Each row comes from the steps of one path. Every step used is in the known rows, and no mark comes twice. Write the path behind each row, first mark first.
Known rows
J/E: [-1.90 -0.34  2.78  0.01 -1.47 -2.06 -0.72  2.22  0.30 -1.36 -0.63 -2.95
  1.58 -0.73 -1.85 -0.51  1.45 -1.04 -1.82  2.24 -0.53]
V/E/P/Z/F/R: [ 3.41 -2.29 -3.12  0.15 -3.29 -0.29  1.04  2.33 -2.15  2.19  0.87 -1.49
  4.15 -4.35  1.20 -1.38  8.10 -1.80 -3.51  1.26 -4.64]
V/E/P/Z/F: [ 2.74 -2.19 -1.62 -0.74 -1.46  2.43  0.39  0.11  1.68  3.51  0.05 -2.49
  2.11 -2.93  0.03 -1.45  7.68 -1.95 -3.29  2.16 -5.50]
E/V/R/F/Z/P: [ 1.64 -2.70 -2.65  1.71 -3.09 -0.11  2.87 -0.97 -2.34  0.60 -1.14 -2.23
  4.68 -3.42 -2.54 -0.40  5.30 -3.87 -2.89  1.31 -3.60]
Z/F/R: [ 1.51  0.03 -1.78  1.28 -0.51 -2.37  1.80  2.42 -2.57  0.80  0.05 -0.65
  5.65 -3.81 -0.98 -0.26  5.12 -1.45 -3.60 -0.66 -0.09]
V/E: [-0.98 -2.15  1.41 -1.61 -0.04  0.41 -0.29  0.68 -0.31  0.03  0.80 -2.42
  1.77 -1.41  0.36  1.67  2.32 -2.31 -0.32  0.38 -2.27]
R/V/E/P: [-2.35 -2.99  1.48 -1.32 -1.10 -0.23  2.11  0.32  0.58  3.15 -0.57 -2.49
  1.24 -1.54  0.92 -1.59  4.70 -4.76 -1.59  2.13 -4.64]
R/V/E: [-3.38 -2.25  2.35 -1.25 -0.25 -2.11  1.13 -1.25 -1.06  1.70  0.41 -3.01
  2.66 -1.31 -0.19  0.66  2.52 -2.85 -0.88  2.40 -2.85]
J/E/V/R/F/Z/L: [ 1.64 -0.15 -3.12  1.68 -5.57 -0.17  0.70 -0.76 -1.54 -0.30  1.07 -0.30
  5.40 -3.97 -3.09 -0.83  4.54 -3.25 -3.07  3.49 -3.71]
L/Z: [-0.06  1.64 -1.01 -2.93 -0.36  1.16 -0.97 -0.67 -0.49 -0.55 -1.39 -0.91
  0.38 -0.29  1.56  1.94  0.68 -0.17 -1.09 -0.57 -0.49]
J/E/P: [-1.21 -1.46  1.81 -0.26 -2.05 -0.16  0.51  3.10  1.68  0.61 -1.39 -2.34
  0.27 -1.06 -0.39 -2.48  3.90 -3.33 -2.31  1.93 -2.76]
R/V: [-4.21  0.61  2.94  0.39  1.66 -3.33  1.83 -1.45 -1.29  1.99 -1.31 -2.76
  3.07 -0.84 -1.30 -0.70  1.36 -0.96 -1.64  2.28 -0.51]
E/V/R/F: [ 1.14 -0.91  2.19  2.05 -3.06 -1.17  1.82 -2.48 -2.97  1.36  1.27 -0.95
  3.60 -0.23 -0.85 -0.23  5.12 -3.36 -0.03  3.86 -2.95]
J/E/V/R: [ 1.62 -1.75  3.58  0.24 -3.85 -1.14 -0.62  0.94 -3.05 -2.31  1.70 -3.01
  2.84 -1.36  0.29 -0.74  5.59 -2.06 -1.59  2.71 -3.54]
E/V: [-0.32  0.13  4.08 -2.72  0.77  0.12  0.08 -0.45 -1.39  0.49 -0.79 -2.44
  3.17 -0.15  0.80 -2.24  3.22  0.51 -1.59  0.68 -0.08]
E/V/R/F/Z: [ 1.95 -1.77 -0.92  1.93 -5.06 -0.40  2.21 -1.56 -3.68  0.22  1.53  0.00
  3.68 -1.15 -0.74 -0.18  3.62 -2.73 -0.24  3.72 -2.93]
E/P/Z: [ 1.51 -0.53 -0.05 -0.55 -1.10  2.57 -0.83  0.78  0.30  1.87 -0.78 -2.85
 -0.02 -1.47  2.04 -1.96  4.90  1.02 -1.25  2.20 -4.90]
E/P/Z/F: [ 2.57 -0.69 -1.41  0.02 -0.53  2.11  0.50  0.22  1.70  3.31 -0.75 -2.24
  2.20 -2.69 -0.48 -1.98  6.98 -0.91 -3.55  1.86 -4.26]
P/E/V: [-0.36 -0.62  3.34 -4.18 -0.12 -0.50 -0.21  0.18 -2.12  1.23 -0.76 -4.37
  2.06 -0.41  1.53 -2.13  4.56 -0.57 -1.16  1.16 -3.22]
V/R/F: [ 0.42 -0.59  0.74  3.77 -2.44 -1.42  1.76 -1.65 -2.29  1.00  1.34 -0.57
  2.85 -0.74 -1.86  1.51  3.72 -3.77  0.33  3.18 -2.72]
P/E/V/R/F/Z: [ 1.90 -2.19 -1.36  0.91 -5.57 -0.75  2.05 -1.10 -4.18  0.69  1.55 -1.30
  2.96 -1.35 -0.15 -0.12  4.47 -3.30  0.10  4.05 -4.90]

Which path is each row?
[ 0.18  1.34 -4.48  1.79 -2.02  0.71  1.12 -0.90 -0.22  1.01 -0.21  0.59
  4.96 -3.87 -3.51  0.32  1.90 -2.23 -2.56  1.43 -1.64]  R/F/Z/L
[ 1.46  1.38 -3.20 -0.10 -0.66  3.13 -1.36  0.59  1.53  1.79 -0.78 -1.93
  2.57 -4.44 -0.41 -1.44  5.13  0.13 -3.44  0.89 -4.82]  E/P/Z/L
[ 2.17 -2.41  1.09 -0.79 -2.12 -0.32  0.15  0.72 -3.48 -0.56  0.41 -4.75
  2.97 -2.79  0.63  0.05  7.47 -3.20 -1.91  0.56 -6.29]  Z/P/E/V/R
[-0.16 -1.53  1.77 -3.94  0.39 -0.29  0.38  0.32 -1.53  1.54 -2.25 -5.45
  2.92 -1.90  0.27 -2.03  5.93 -1.70 -2.64  0.05 -4.11]  Z/P/E/V
[ 0.95 -2.90 -3.70  0.88 -3.01 -0.96  1.85  0.84 -2.57  1.10 -0.92 -4.33
  2.48 -3.67 -1.78  1.38  5.59 -4.83 -1.66  1.22 -7.11]  V/R/F/Z/P/E
[-1.55 -3.24  0.41 -0.83 -2.24 -1.37  2.49  1.41 -1.21  2.92 -0.18 -1.99
  2.25 -2.54  1.52 -1.67  5.60 -4.64 -1.95  1.88 -4.64]  F/R/V/E/P
[ 1.34 -3.28 -2.08  1.72 -4.75 -1.01  2.53 -0.18 -2.10 -0.11 -1.12 -2.69
  4.46 -3.25 -3.19 -0.89  5.50 -4.34 -3.35  2.53 -4.07]  J/E/V/R/F/Z/P
[ 3.32 -0.82 -2.98  0.96 -2.33 -0.64  1.25  2.44 -2.11  2.10  0.10 -1.20
  4.31 -4.15  0.78 -1.97  7.45 -0.69 -3.81  0.97 -3.39]  E/P/Z/F/R
[ 0.89 -0.38 -3.90 -0.14 -2.90  0.65 -0.13  0.37 -0.69  2.50  0.10 -2.13
  3.99 -5.51  0.38 -1.67  6.74 -1.33 -3.89  2.27 -6.44]  F/R/V/E/P/Z/L
[ 1.66 -0.13 -3.35 -0.81 -1.65  3.39 -1.46  0.55  1.53  1.81 -0.07 -2.19
  2.47 -4.59  0.05 -0.86  5.70 -0.93 -2.99  1.23 -6.11]  V/E/P/Z/L
[ 1.13  2.23 -2.71  0.13  0.10  2.16 -2.08 -0.14  0.59  0.62 -0.33 -2.08
  3.51 -4.10 -1.17 -0.05  3.53  1.64 -3.04  0.67 -3.23]  P/Z/L
[-1.04 -1.36 -1.18 -1.53  1.29 -0.80  0.45  1.93 -0.45  1.30 -2.53 -5.63
  1.80 -3.10 -1.21  0.72  4.36 -2.83 -2.32 -1.13 -4.88]  Z/P/E
[ 1.81 -1.72 -0.92 -0.27 -4.40 -0.75  1.55 -2.65 -3.22  1.84 -0.25 -2.47
  2.75 -1.33 -0.19  0.64  6.77 -4.95 -1.10  3.12 -5.98]  L/Z/P/E/V/R/F
[-0.72 -3.48 -0.52 -0.55 -2.24 -1.25  3.10  1.10 -0.33  3.88 -0.18 -1.76
  3.20 -3.19  0.48 -1.96  7.17 -5.58 -3.19  1.97 -4.88]  Z/F/R/V/E/P
[-0.43 -0.76 -0.91  1.15 -1.82 -3.60  2.96 -0.07 -2.53  3.91 -0.65 -2.16
  4.77 -3.41 -0.10 -2.86  6.74 -1.56 -3.93  3.31 -3.66]  E/P/Z/F/R/V
[ 2.84 -1.97 -0.30 -2.22 -3.19  0.34 -0.38  0.05 -3.61 -0.73  0.16 -4.32
  2.09 -2.52  1.89  0.77  7.25 -3.18 -2.03  0.36 -6.65]  L/Z/P/E/V/R
[ 1.65 -2.43 -0.22 -1.50 -2.32  2.94 -1.11  0.63  0.36  1.98  0.18 -3.14
 -0.22 -1.72  2.66 -1.24  5.67 -0.39 -0.97  2.68 -6.43]  V/E/P/Z
[ 1.41 -1.40 -2.01  3.31 -4.56 -0.51  2.23 -0.88 -3.17 -0.08  1.56  0.26
  3.07 -1.57 -1.43  1.23  2.46 -3.08  0.01  3.22 -2.77]  V/R/F/Z
